What can hang from each mark
Q643: Q666
Q848: Q198
Q896: Q666
Q457: Q666
Q728: Q881
Q666: Q198 Q457 Q643 Q661 Q774 Q881
Q881: Q728
Q198: Q666 Q848

Every row comes from one small tree of marks. The marks that hang from a mark follow it in brackets, in the order of their numbers. Every link used is in the known rows. Which tree was each row made from?
Known rows
Q198[Q666[Q643 Q774 Q881] Q848]: [ 26  -1   1  19  11 -24   5   0 -19  -4  -3  12   0  16 -11 -31  -8  50
  15  -9   0 -20  38]
Q666[Q643]: [ 20   7  12  18   7  -8  10   0 -22  -8 -14  -1  10   5  -8  -7  -2  17
   3  -3   0 -10  14]
Q666[Q198 Q457 Q643 Q661 Q774]: [ 25  -7 -34  18  11 -15 -12 -19 -27  -5  -1  31   1   9  20 -24  14   9
  12  18 -20 -10  34]
Q666[Q457 Q643 Q661 Q774 Q881[Q728]]: [ 24 -11 -26  16  18 -21 -17 -27 -33   0   5   9  -3  15   7 -37   8  23
  12  20  -6 -12  39]
Q457[Q666[Q881]]: [  6   2  -2   9   7   3   9   2 -13 -23 -15  -4   6   9  12 -13  -6  16
   5 -16 -22 -15  10]
Q198[Q666]: [ 18  -4  25  14   4 -16  16   6  -5  -7 -16   8   9  17 -29  -7  -8  18
   2  -9   1 -13  13]
Q198[Q666[Q457]]: [ 22  -9  18  16   5 -14   9  -2  -8 -21 -12  25   5  19 -20  -7  -1  20
   6   2   2  -9  26]
Q881[Q728]: [ 17  -6  13  15   3 -13   5  -4 -16   7 -12  -3   9  11 -17 -11  -4   7
  -2  -5  20  -9   4]
Q728[Q881]: [  1   2   7  19   1  -4  16  -3  -6 -32  -9  -2  10   1   2 -10   1  -1
   2 -28   9 -11  14]
Q848[Q198]: [ 15  -3  -9  16   6 -10   1   0 -22 -12 -10  11  11   4  -2  -5 -12   6
   2 -16 -16 -12   4]
Q848[Q198[Q666[Q457 Q643 Q774]]]: [ 39 -13   1  17  12 -18  -1 -15 -21  -8  -4  38   8  13 -11 -17  -9  43
  14   6 -18 -16  29]
Q848[Q198[Q666[Q457 Q661]]]: [ 28 -15 -15  18  16 -22   0  -7 -19 -12  -3  24  -2  18 -13 -14  -6  14
   6  -1 -32  -9  30]
Q198[Q666[Q643 Q661 Q881] Q848]: [ 26   4 -13  21  18 -27  10   5 -25  -1  -4  -6 -12  18 -14 -30  -7  33
   8 -12 -14 -12  46]
Q457[Q666[Q198]]: [ 15   0  -6  10  -1   6  16   1  -9 -10 -20  14   7   9  13  -8  -5   4
   2 -17 -16 -12   1]
Q457[Q666[Q661]]: [ 14  -1   2  13  12 -10  11   9 -11  -9 -12 -11   8  13  16  -5   4  11
   4  -6 -36  -9  14]
Q457[Q666[Q643 Q661 Q774]]: [ 24  -1   2  12  16 -15   4   1 -16   1  -8  -9  13  10  23 -14   9  33
  12   6 -40 -13  21]
Q198[Q666 Q848]: [ 21  -2  18  20   3 -24  16  15  -8  -7 -11   9   4  19 -19 -12  -6  31
   6 -17  10 -11  27]
Q896[Q666[Q198[Q848] Q457 Q881]]: [  9 -13 -38   7   0  -9   3 -15 -18 -25  -1  30 -15   7   8 -34  -2   6
   8  -9  10 -11  48]
Q198[Q666[Q457 Q774 Q881] Q848]: [ 18 -14 -10  18   7 -22  -6  -4 -13 -23   2  34   0  20   1 -29   3  40
  18  -1   1 -18  46]
Q198[Q666[Q661 Q774]]: [ 18 -10   8  15  14 -32   1   3  -5  -1  -5   8  10  19 -14 -19   4  21
  10   6 -21 -17  24]
Q643[Q666[Q774]]: [  7  -1   9  17   6 -12  20   3  -7  -1 -11  11  20  11  -7  -3   7  24
   4   5   1 -15   3]
Q666[Q457]: [ 12  -7   1  18   4  -9   0  -3 -16 -26  -9  19  10  10   3  -3   8   7
   5   4   1  -8  21]
Q848[Q198[Q666]]: [ 25  -7   8  15   7 -14  11   1 -13  -5 -13  17   7  13 -26  -8 -20  18
   2 -18 -14 -15   8]

Write each row's tree
[ 22 -19 -34  15  19 -24 -15 -18 -21 -19   5  32  -3  18  -2 -31  -4  23
  15   3 -41 -19  38]	Q848[Q198[Q666[Q457 Q661 Q774 Q881]]]
[ 17   1 -15  11  19 -10   0  -4 -21  -9  -4 -10   4  10  24 -26   3  30
  14   3 -44 -18  24]	Q457[Q666[Q643 Q661 Q774 Q881]]
[ 18  -8  -7  19   6 -17   4   0 -16 -25  -4  25  -7  20  -8 -22  -3  30
  11 -10   5 -12  44]	Q198[Q666[Q457 Q881] Q848]
[ 26 -15 -18  20  15 -30  -1 -10 -23  -2   3  10 -16  28 -14 -35  -1  27
   8  -2   8  -7  50]	Q198[Q666[Q457 Q661 Q881[Q728]] Q848]
[ 18  -6  19   6   8 -20   7  -9 -11  -6  -7   1  13   1  -9 -21  -1  28
  10   9   0 -16  28]	Q896[Q666[Q643 Q774]]
[ 12 -14 -26  16  18 -19   2 -22 -22   3   3  12  -1  21  -1 -27  12  20
   6  19  -2 -11  26]	Q643[Q666[Q457 Q661 Q774 Q881[Q728]]]
[ 10   4 -26  18  10  -9  25  -1 -16   7 -13   9   0  14  -8  -9   4  -6
  -4  -5 -13  -7   7]	Q643[Q666[Q198 Q661]]
[ 27   3 -33  19   4  -7   5 -14 -35  13  -7   8 -13  11  -4 -36 -11  16
   2 -18  25 -11  25]	Q666[Q198[Q848] Q643 Q881[Q728]]
[ 11  -8 -28  10   5 -24   8   1 -14  -2  -3   6  -9   9   3 -27   2   1
   4 -10  -4  -8  40]	Q896[Q666[Q198[Q848] Q661]]
[  9  -1 -58  22  11 -10  15  -6 -26 -10  -1  26 -16  18  14 -24  11   7
   4  -5  -7  -6  39]	Q643[Q666[Q198[Q848] Q457 Q661 Q881]]
[ 19   0 -50  16  13  -4  -4 -21 -35 -16  -4  20 -14   9  11 -32   3  -3
   6   5 -20  -8  37]	Q666[Q198 Q457 Q643 Q661 Q881]
[ 23  -1 -10  20  16 -16   0  -8 -28 -13  -5   6   1  10   8 -11  11  12
   6  12 -17  -5  37]	Q666[Q457 Q643 Q661]
[ 31  -8  -2  14  20 -29   0 -18 -22  19  -2  -3  -4  21 -26 -40  -8  33
   9   7  -5 -17  30]	Q198[Q666[Q643 Q661 Q774 Q881[Q728]]]
[ 19   3 -51  20  13 -20 -10  -7 -31  -1   3  15  -8  10  23 -41   5  18
  13  -6 -20 -16  39]	Q666[Q198[Q848] Q643 Q661 Q774 Q881]
[  8 -12 -55  13   9 -11 -20 -20 -23 -22   3  35  -4  11  23 -34  11  -5
  12   8 -25 -15  32]	Q666[Q198 Q457 Q661 Q774 Q881]
[ 19  -8 -26  14  19 -19   1  -5 -21  -9  -5   7  -6  16 -19 -26 -18   9
   4 -16 -39 -15  22]	Q848[Q198[Q666[Q661 Q881]]]
[ 29   1 -12  15   1  -5  10   3 -17   3  -9  18   6   9  29 -19   1  40
  14 -11 -13 -15  21]	Q457[Q666[Q198[Q848] Q643 Q774]]
[ 24  -8  -9   6   3  -5  12 -22 -20 -14 -10  25  -6   2  -8 -20  -2   8
   4   5   7  -7  36]	Q896[Q666[Q198 Q457 Q643]]
[ 28  -4 -27  21   1 -12  -5 -10 -26  -8   0  42   1   8  26 -23  10  29
  15   4   6 -11  38]	Q666[Q198[Q848] Q457 Q643 Q774]
[ 20   1 -38   9  14  -3   1 -13 -23  -4  -7   7  -3   9  27 -33   1  18
  12  -3 -45 -17  21]	Q457[Q666[Q198 Q643 Q661 Q774 Q881]]
[ 22  -5   4  18   8 -13  -6 -11 -22 -16  -4  24  14   6  10 -12  11  29
  14  17  -3 -13  28]	Q666[Q457 Q643 Q774]
[ 29  -8  -7  20  11 -22  -2  -8 -21 -15   1  29  -3  18  -1 -31   0  52
  19   3   0 -17  52]	Q198[Q666[Q457 Q643 Q774 Q881] Q848]
[ 32   5  20  22   7 -22  19  11 -16   3 -12   4   2  17 -20 -13  -9  43
   7 -12  10 -10  32]	Q198[Q666[Q643] Q848]
